Each row comes from the steps of one walk. Every step used is in the known rows, and no mark comes twice. Write the walk behind each row, first mark first.
Known rows:
gudud, pirok, nedaku, gizim, nofe: 12.6  -5.6  -16.6  -42.2  -8.4  -27.1  1.1  -16.7  52.8  -27.9  15.5  -8.2  2.8  5.1  -3.8  -7.6  43.6  25.6  -30.9  11.1  -8.7
gizim, nofe, figo, nedaku: 18.1  -1.0  15.5  4.1  9.6  -24.9  34.7  6.4  34.3  -17.4  18.0  -35.1  45.3  -2.8  37.6  31.5  28.6  -43.3  -26.4  -4.0  3.7
zonimag, fupa: 1.2  9.8  -4.5  9.3  -9.0  1.2  4.4  17.5  6.6  9.3  20.1  28.9  -27.6  9.3  -7.1  -9.1  1.6  -11.0  -33.2  13.0  2.9
fupa, gudud: -6.7  -8.4  11.8  -26.1  9.3  -11.7  9.7  7.2  -10.9  7.5  -0.1  -19.8  27.7  -6.9  21.6  17.4  1.8  2.3  36.3  -15.5  -21.2
fupa, zonimag, pirok: 22.7  2.1  41.6  -23.7  -6.4  0.5  31.6  47.4  4.7  5.3  4.9  -10.7  0.0  27.0  16.0  23.1  -11.0  -0.2  -7.7  13.6  24.4
gudud, figo, nedaku, pirok, zonimag: -2.2  2.0  -18.6  -7.8  39.9  -51.7  34.0  -5.9  45.6  0.9  8.6  9.1  6.2  13.7  13.2  -40.2  27.2  2.5  -17.9  14.5  15.3
nedaku, gizim, gudud, figo: 6.6  -8.9  42.7  -45.7  -28.9  -18.6  -2.6  -26.4  -5.4  -39.9  43.0  16.3  41.4  -18.8  -9.2  -23.9  12.0  18.8  13.2  -23.5  -13.8
pirok, nedaku, gizim, gudud: -7.1  -21.7  18.9  -29.9  -4.6  -3.6  15.9  -8.4  30.0  -46.1  7.1  -35.5  53.1  -3.3  -11.9  13.1  50.6  21.8  0.2  -30.4  -18.3
gizim, gudud, pirok: 5.4  -19.7  15.3  -15.6  -11.7  -31.7  4.6  -21.5  -5.9  -8.3  17.9  9.3  18.4  15.2  15.6  19.0  13.8  29.1  -2.3  -8.1  1.9
zonimag, pirok, nedaku, gizim, gudud: 5.0  -13.0  25.3  -26.0  -14.6  -7.0  32.4  30.8  26.4  -40.5  1.1  -15.6  39.4  18.7  -5.1  30.7  42.6  41.7  -7.1  -25.0  -6.2
fupa, zonimag, pirok, nedaku, gizim, gudud, figo: 21.1  -26.9  76.3  -70.4  -19.1  -20.3  57.4  12.3  32.9  -27.2  38.0  -17.9  38.8  16.5  14.2  9.3  28.7  26.2  -19.2  -13.1  10.9
zonimag, pirok, nedaku, gizim: 5.4  -0.9  -6.0  -19.0  -4.7  -2.7  27.1  44.8  30.2  -17.6  -6.0  2.0  -7.5  19.1  -10.7  6.9  26.4  30.7  -7.0  -4.4  8.7
gizim, nofe: 11.4  10.0  12.2  -8.5  -13.8  -0.1  -6.8  -24.9  19.3  -22.6  6.1  -19.4  23.5  -7.3  4.2  7.3  11.2  -6.4  -24.7  6.4  -22.5
figo, nedaku, pirok, zonimag, fupa: -8.4  18.6  -37.0  20.5  42.8  -28.9  27.9  36.3  52.2  -4.1  1.2  14.9  -9.1  30.9  -3.7  -22.6  34.1  -11.4  -40.0  26.4  13.1
zonimag, fupa, gudud, figo: -1.1  -4.5  18.3  -34.6  -5.9  -34.3  25.8  -2.2  -6.0  30.3  45.4  38.8  -16.5  -5.7  26.4  -17.7  -4.4  -2.5  -6.8  -2.2  -15.3
nofe, figo, nedaku, pirok: 7.8  5.3  11.4  18.1  25.2  -10.6  38.6  49.6  2.0  -19.5  27.6  -6.7  31.6  17.2  8.6  -0.3  22.5  -27.7  29.9  -1.5  20.0
pirok, zonimag, fupa, gudud, figo: -1.3  -17.3  -11.1  -38.2  5.5  -63.7  42.6  -9.5  35.3  42.3  26.8  16.5  -10.5  -2.4  20.9  -33.0  9.3  -4.0  -22.5  2.4  -3.5
nedaku, pirok, zonimag: -2.7  0.9  -20.0  3.5  16.5  -15.8  10.4  10.8  31.3  -9.8  -4.8  -13.6  14.9  14.1  -29.4  -41.3  18.7  9.9  19.3  12.3  7.6
pirok, nedaku: -6.6  -20.2  -9.4  1.6  13.0  -7.2  26.8  -9.2  36.7  6.0  -9.0  -27.7  -3.1  6.9  7.5  12.8  32.3  7.1  -24.8  -3.3  -0.5
nedaku, pirok, zonimag, fupa, gudud, figo, nofe: -4.9  -11.5  -15.6  -30.8  31.9  -77.3  45.7  0.0  59.6  21.9  52.3  23.1  -14.7  13.0  2.9  -67.3  21.6  10.9  -4.2  35.0  -5.1
pirok, nedaku, gizim, nofe, figo, gudud, fupa, zonimag: 19.4  12.6  34.0  -55.2  13.3  -46.0  45.5  4.9  70.9  -44.2  54.9  -78.8  67.4  -0.7  18.3  -26.4  71.9  -44.4  -10.0  3.7  6.3
gudud, fupa, zonimag: -10.2  20.4  12.4  -28.4  2.2  -9.8  7.7  -5.5  10.7  1.3  35.2  -15.7  3.5  5.5  9.0  -20.2  8.0  -22.5  -4.1  20.2  19.4

Which walk is each row?
27.7  -23.7  -3.3  -36.3  -20.5  -39.8  31.7  2.1  52.9  -21.2  45.6  -21.9  19.9  1.2  0.1  -8.7  45.8  -2.4  -4.6  2.2  14.6 => gudud, pirok, nedaku, gizim, nofe, figo
0.8  -13.9  24.8  -43.6  4.2  -33.5  18.7  -21.1  -14.5  21.3  25.6  5.4  12.0  -12.5  32.3  -9.9  -7.2  9.8  23.2  -12.5  -16.4 => fupa, gudud, figo
33.3  36.6  46.4  -50.6  -11.9  -42.3  35.5  51.9  34.8  -42.5  58.6  -30.8  55.2  13.2  17.6  -20.5  28.3  -34.1  9.5  7.1  15.1 => nedaku, gizim, nofe, figo, gudud, fupa, zonimag, pirok
-3.8  -36.6  19.2  -48.1  10.6  -50.6  35.0  -43.2  64.9  -28.8  46.0  -10.7  24.3  -7.0  3.9  -23.4  50.7  31.9  -26.5  -6.0  -15.0 => pirok, nedaku, gizim, gudud, figo, nofe
-28.4  2.8  -3.9  -29.3  -8.1  -19.5  8.1  -21.5  33.7  -43.6  29.4  -24.3  42.7  -1.9  -12.5  -14.3  62.9  19.9  -2.9  -15.9  -12.4 => pirok, nedaku, gizim, gudud, fupa
-5.2  -8.3  -11.9  -22.3  7.2  1.8  9.9  8.6  34.4  -24.4  -0.3  -17.3  6.5  -3.4  -17.3  -11.0  34.1  10.0  -0.6  -6.7  -1.9 => pirok, nedaku, gizim
0.7  -6.7  -9.5  -1.9  41.8  -53.5  70.6  65.8  39.9  10.7  26.7  -16.3  35.6  22.4  22.0  -10.7  40.8  -36.2  21.4  -0.1  11.1 => nofe, figo, nedaku, pirok, zonimag, fupa, gudud
25.4  8.0  39.9  -25.4  8.2  -56.6  78.6  23.7  65.5  -7.4  37.3  -71.7  41.6  30.1  49.8  14.7  56.1  -28.5  -38.5  9.5  21.4 => gizim, nofe, figo, gudud, fupa, zonimag, pirok, nedaku
4.7  -15.8  -18.8  -10.4  42.5  -58.1  26.6  -7.9  40.1  14.5  -10.9  -11.8  -16.2  30.6  38.2  5.6  42.2  27.5  -29.4  0.8  3.8 => figo, gudud, pirok, nedaku
0.5  13.2  -26.2  15.2  6.6  -17.7  15.8  26.2  37.3  0.0  12.1  18.9  -14.2  23.4  -35.0  -49.2  22.2  -1.3  -13.8  26.3  12.7 => nedaku, pirok, zonimag, fupa
16.7  -19.6  14.5  -27.4  2.5  -45.7  29.3  28.5  12.0  -35.5  41.9  3.4  52.0  9.4  24.3  20.8  33.9  -7.1  22.0  -22.5  18.3 => nofe, figo, nedaku, gizim, gudud, pirok
18.7  8.9  -12.4  17.2  17.0  -41.6  52.5  35.3  71.8  -17.7  32.2  -15.3  31.1  20.6  2.2  -15.7  49.5  -46.1  -40.9  22.7  12.9 => gizim, nofe, figo, nedaku, pirok, zonimag, fupa
-4.7  -29.8  -13.7  -37.2  24.4  -45.8  33.6  -5.0  20.0  30.9  2.7  -19.0  -4.3  19.3  41.3  25.3  30.5  31.6  8.4  -4.7  -4.9 => fupa, gudud, pirok, nedaku
30.6  -10.5  15.6  -22.2  -30.2  -16.4  47.9  41.3  49.2  -30.5  25.8  -30.3  32.0  8.0  -3.8  13.5  39.0  -2.5  -5.9  -7.7  12.2 => zonimag, pirok, nedaku, gizim, nofe, figo
-6.5  -3.4  -7.1  -35.5  54.7  -63.3  42.7  1.7  31.6  7.0  8.5  -10.1  33.0  10.2  35.7  -23.9  28.6  5.7  15.5  -0.4  -9.3 => fupa, gudud, figo, nedaku, pirok, zonimag
0.2  -31.0  30.8  -25.8  0.8  -50.1  24.6  -52.5  30.2  -9.3  45.3  5.7  19.1  -4.1  20.0  -12.2  15.3  20.1  -25.3  0.7  -9.4 => gizim, gudud, figo, nofe
22.3  -17.5  14.6  -25.4  -18.2  -13.3  33.6  4.7  52.7  -36.6  32.7  -44.8  47.8  -15.3  -10.9  -4.3  48.2  -20.0  -3.2  -11.7  1.0 => pirok, nedaku, gizim, nofe, figo
